Every row comes from one small tree of marks. Brackets hold a mark, then the marks that hang from it, in alphabetical order. Every link used is in the known rows. Which tree was each row made from?
Known rows
[T [R [H E] J Q]]: -0.39, 1.90, 0.67, -2.84, -0.20, 0.80, 3.97, 0.99, -1.88, 1.48, 2.31, -1.69, 2.80, 1.81, 1.58, -2.19, 0.25, 2.14, 0.95, -1.63
[E [H [R J]]]: 1.54, 0.12, 0.26, -3.35, 0.07, 1.34, 1.68, -0.48, -0.46, 1.13, 3.04, -3.34, 1.53, -0.06, 1.19, 0.22, -0.60, -0.66, 4.22, 1.58
[R J P]: 0.17, -0.47, -1.00, -2.04, -0.44, 0.94, 2.48, -0.86, 0.54, -0.37, 4.37, -2.21, 1.11, -1.14, -0.29, -1.80, 0.93, 2.34, 1.50, 0.11
[T [R H J [Q E]]]: -0.66, 1.62, 0.42, -2.18, 0.32, 1.20, 4.23, 0.83, -1.79, 1.29, 2.32, -1.00, 2.75, 1.88, 1.14, -2.12, 0.21, 2.11, 1.01, -1.55
[Q E [R H]]: 1.23, 0.41, -0.38, -4.29, -0.18, 2.02, 3.46, -0.35, -2.78, 0.44, 3.62, -2.40, 2.30, 0.55, 1.79, -0.58, -1.47, -0.34, 4.51, -0.14
[P [R J]]: 1.21, 0.77, -0.64, -4.17, -0.31, 0.57, 1.95, 0.13, 1.07, -0.32, 3.37, -0.85, 1.41, -0.32, -0.07, -1.61, 1.27, 2.05, 2.93, 0.73
[Q [E H] [R J P T]]: -1.18, -1.63, -0.36, -2.89, 0.06, 3.90, 2.68, -1.57, -0.15, 1.55, 3.17, -3.12, 1.38, -1.86, -1.29, 0.62, -0.43, 0.10, 3.53, 0.76
[T [R P]]: 1.41, 0.23, -2.33, -3.77, 0.01, 0.58, 2.33, -0.61, -1.29, -1.50, 5.49, -0.18, 2.98, -0.34, 0.39, -0.06, 1.98, 3.18, 0.31, -1.89
[R H J P [Q E]]: -2.69, -0.59, 1.01, -0.83, 0.40, 2.08, 4.40, -0.10, -1.51, 1.47, 2.45, -2.32, 2.14, 0.34, -0.12, -2.75, -0.10, 1.93, 1.75, -2.14
[H [R J P [Q E]]]: -0.33, -0.17, 0.20, -2.72, 1.33, 2.86, 2.49, -0.89, -1.24, 2.03, 3.45, -2.98, 0.75, -0.90, 0.15, -1.60, 0.44, 0.56, 2.49, -0.49
[R J]: 1.53, 0.88, -0.65, -2.64, -0.96, 0.20, 2.66, -0.18, 0.74, -0.51, 3.70, -2.50, 0.87, -0.06, 1.08, -1.90, 0.30, 1.53, 2.28, 1.43
[H E]: 2.26, 1.14, -1.82, -4.86, -2.10, 0.97, 2.86, -0.07, -0.62, -0.73, 3.49, -3.48, 1.86, 0.18, 2.88, -0.13, -0.08, 1.46, 3.25, 0.17
[P [R H Q]]: -0.16, 0.45, 0.85, -4.08, 0.68, 0.03, 3.13, 0.59, -1.93, -0.35, 2.93, 0.01, 2.74, 1.05, 0.47, -2.15, 0.87, 1.89, 2.92, -2.35
[T [R H J]]: 0.86, 1.48, -0.15, -2.52, -0.38, 0.04, 3.25, 0.34, -0.77, 0.12, 3.74, -0.48, 2.66, 1.29, 0.67, -1.74, 0.60, 2.34, 1.07, -0.65
[E [Q R]]: 2.06, 0.19, -1.02, -4.80, 0.64, 1.12, 2.34, 0.08, -2.25, 0.57, 3.35, -3.12, 2.31, 0.45, 1.61, 0.67, -0.61, -0.05, 3.80, 0.84
[E Q]: 1.70, 0.16, -1.70, -4.12, -0.47, 0.42, 2.62, 0.33, -0.93, -0.34, 2.84, -3.02, 2.39, 0.87, 1.90, 0.79, -0.02, 1.43, 3.05, -0.01
[Q [E [H [R J P T]]]]: -0.34, -1.23, -0.66, -3.20, -0.12, 3.58, 2.24, -1.61, 0.30, 1.44, 2.97, -3.31, 1.26, -1.35, -0.44, 1.10, -0.03, 0.38, 3.73, 0.26
[T [R J P Q]]: -0.55, 0.55, -0.37, -2.09, 1.05, 0.71, 2.91, 0.06, -1.12, 0.23, 4.11, -0.67, 2.32, -0.04, -0.34, -1.98, 1.88, 2.99, -0.66, -1.68
[R [H E] J P T]: -1.77, -1.09, 0.40, -2.11, -1.55, 2.31, 3.60, -1.39, 0.76, 0.76, 3.17, -2.46, 1.21, -1.04, -1.24, -1.57, 0.78, 2.59, 1.80, -1.34
[T [R Q]]: 1.50, 1.73, -1.02, -3.74, 0.51, -0.30, 2.95, 0.52, -2.04, -1.03, 4.16, -0.60, 2.61, 1.09, 1.67, -1.19, 1.36, 2.34, 0.49, -1.60

Write each row's tree
-1.43, -1.73, -0.65, -3.64, -1.22, 2.43, 3.48, -1.05, -0.92, 0.71, 2.67, -2.78, 2.67, -0.27, -0.48, 0.73, 0.56, 2.47, 2.55, -2.61 => [R [H [E Q]] P T]
-1.14, -1.59, 0.75, -2.66, 0.95, 2.23, 2.94, -1.06, -1.14, 2.00, 2.98, -2.36, 1.81, -0.53, -1.59, -0.47, 0.03, 0.87, 2.71, -0.45 => [E [Q [R H J P T]]]
-2.91, -1.31, 1.86, -0.54, 0.51, 1.12, 3.97, -1.08, -0.20, 0.58, 3.29, -1.20, 0.96, -0.57, -2.08, -3.34, 1.21, 2.60, 0.57, -2.41 => [R H J P Q T]
1.60, -0.51, -0.57, -4.61, 0.68, 1.62, 1.66, -0.11, -2.00, 1.54, 2.01, -3.92, 2.94, 0.92, 1.77, 2.66, -0.80, -0.67, 4.86, 0.39 => [E [H R] Q]
-3.34, -1.24, 1.18, -0.82, 0.16, 2.52, 4.41, -1.07, -0.23, 1.21, 2.47, -1.77, 1.08, -0.58, -1.68, -2.61, 0.64, 2.35, 1.23, -2.37 => [R H J P [Q E] T]
-1.14, -1.44, 1.17, -2.17, 1.31, 2.16, 2.07, -1.41, -0.54, 1.47, 3.16, -2.69, 0.97, -1.21, -1.16, -0.47, 0.62, 0.28, 2.48, -0.59 => [E [H [R J P Q T]]]
-1.60, -0.21, 0.46, -3.52, 0.25, 2.40, 2.88, -0.07, 1.00, 1.01, 1.31, -1.56, 1.43, -0.32, -1.04, -0.86, 0.95, 1.64, 3.13, -0.32 => [P [R J [Q [E H]] T]]
-0.04, -1.00, -0.44, -4.34, 0.01, 3.74, 1.96, -1.43, 0.30, 2.93, 2.51, -4.30, 0.74, -1.52, -0.65, 0.82, 0.72, 0.92, 2.92, 0.23 => [H [E Q] [R J P T]]
0.24, 0.79, 0.39, -4.26, -1.09, 1.41, 2.93, 0.55, 0.12, 1.06, 2.21, -1.56, 2.27, 0.60, 0.55, -1.66, 0.31, 1.92, 3.77, -0.29 => [P [R [H E] J]]
0.48, -1.57, -0.72, -4.09, 1.10, 2.25, 1.42, -0.56, -2.18, 1.69, 2.65, -3.59, 3.31, -0.13, 0.67, 2.79, -0.23, -0.09, 4.29, -0.57 => [E [H [R P]] Q]
0.11, -0.99, -0.14, -2.88, 0.53, 1.92, 2.26, -1.94, 0.14, 0.29, 5.09, -1.88, 0.12, -2.27, -1.86, -1.58, 0.83, 1.00, 1.94, 0.69 => [Q [R J P T]]
-1.47, -1.15, -1.04, -2.76, -0.08, 2.24, 3.47, -1.39, -0.47, -0.72, 3.70, -1.78, 1.02, -1.26, -0.61, -0.97, 1.35, 2.50, 1.22, -2.37 => [R P [Q E] T]
0.64, 0.45, -1.55, -2.59, 0.07, 0.92, 2.41, -0.41, -0.16, -0.31, 4.85, -0.62, 2.29, -0.49, -0.36, -1.04, 1.84, 3.24, 0.03, -0.66 => [T [R J P]]
-1.63, 0.37, 1.58, -3.73, -0.28, 1.59, 3.48, 0.08, 0.35, 1.33, 1.62, -1.18, 1.40, 0.23, -0.88, -2.60, 1.10, 2.16, 2.61, -1.46 => [P [R [H E] J Q T]]
-2.29, -0.94, -0.06, -1.56, 0.02, 2.60, 3.59, -1.15, 0.70, 0.57, 3.01, -2.35, 0.31, -1.36, -1.47, -2.07, 1.25, 2.47, 0.81, -1.23 => [R J P [Q E] T]
0.48, -0.39, -0.67, -4.45, 0.21, 3.42, 1.90, -0.59, -0.86, 3.19, 2.45, -4.74, 1.71, -0.76, 0.74, 0.80, 0.02, 0.47, 3.50, 0.40 => [H [E Q] [R J P]]
1.97, 0.60, -1.36, -5.82, -0.65, 2.10, 2.67, 0.31, -2.20, 1.28, 2.52, -4.46, 2.44, 0.49, 2.60, 1.15, -0.95, -0.12, 4.36, 0.76 => [H [E [Q R]]]
-1.91, 0.39, 0.17, -1.69, 0.78, 1.87, 4.10, 0.21, -1.99, 1.27, 3.02, -0.74, 3.09, 0.86, -0.17, -1.92, 0.87, 2.82, 0.26, -2.72 => [T [R H J P [Q E]]]
1.64, -0.50, -0.32, -4.23, -0.07, 1.38, 1.58, -1.44, -0.56, -0.15, 3.71, -2.62, 1.27, -0.58, 0.58, 1.13, 0.05, -0.15, 4.06, 0.31 => [E [H [R T]]]
0.30, 0.13, -0.12, -4.58, 0.39, 0.51, 2.43, -0.41, 0.11, -1.16, 3.53, 0.06, 1.13, -0.50, -0.75, -1.51, 2.04, 2.36, 2.11, -1.54 => [P [R Q T]]
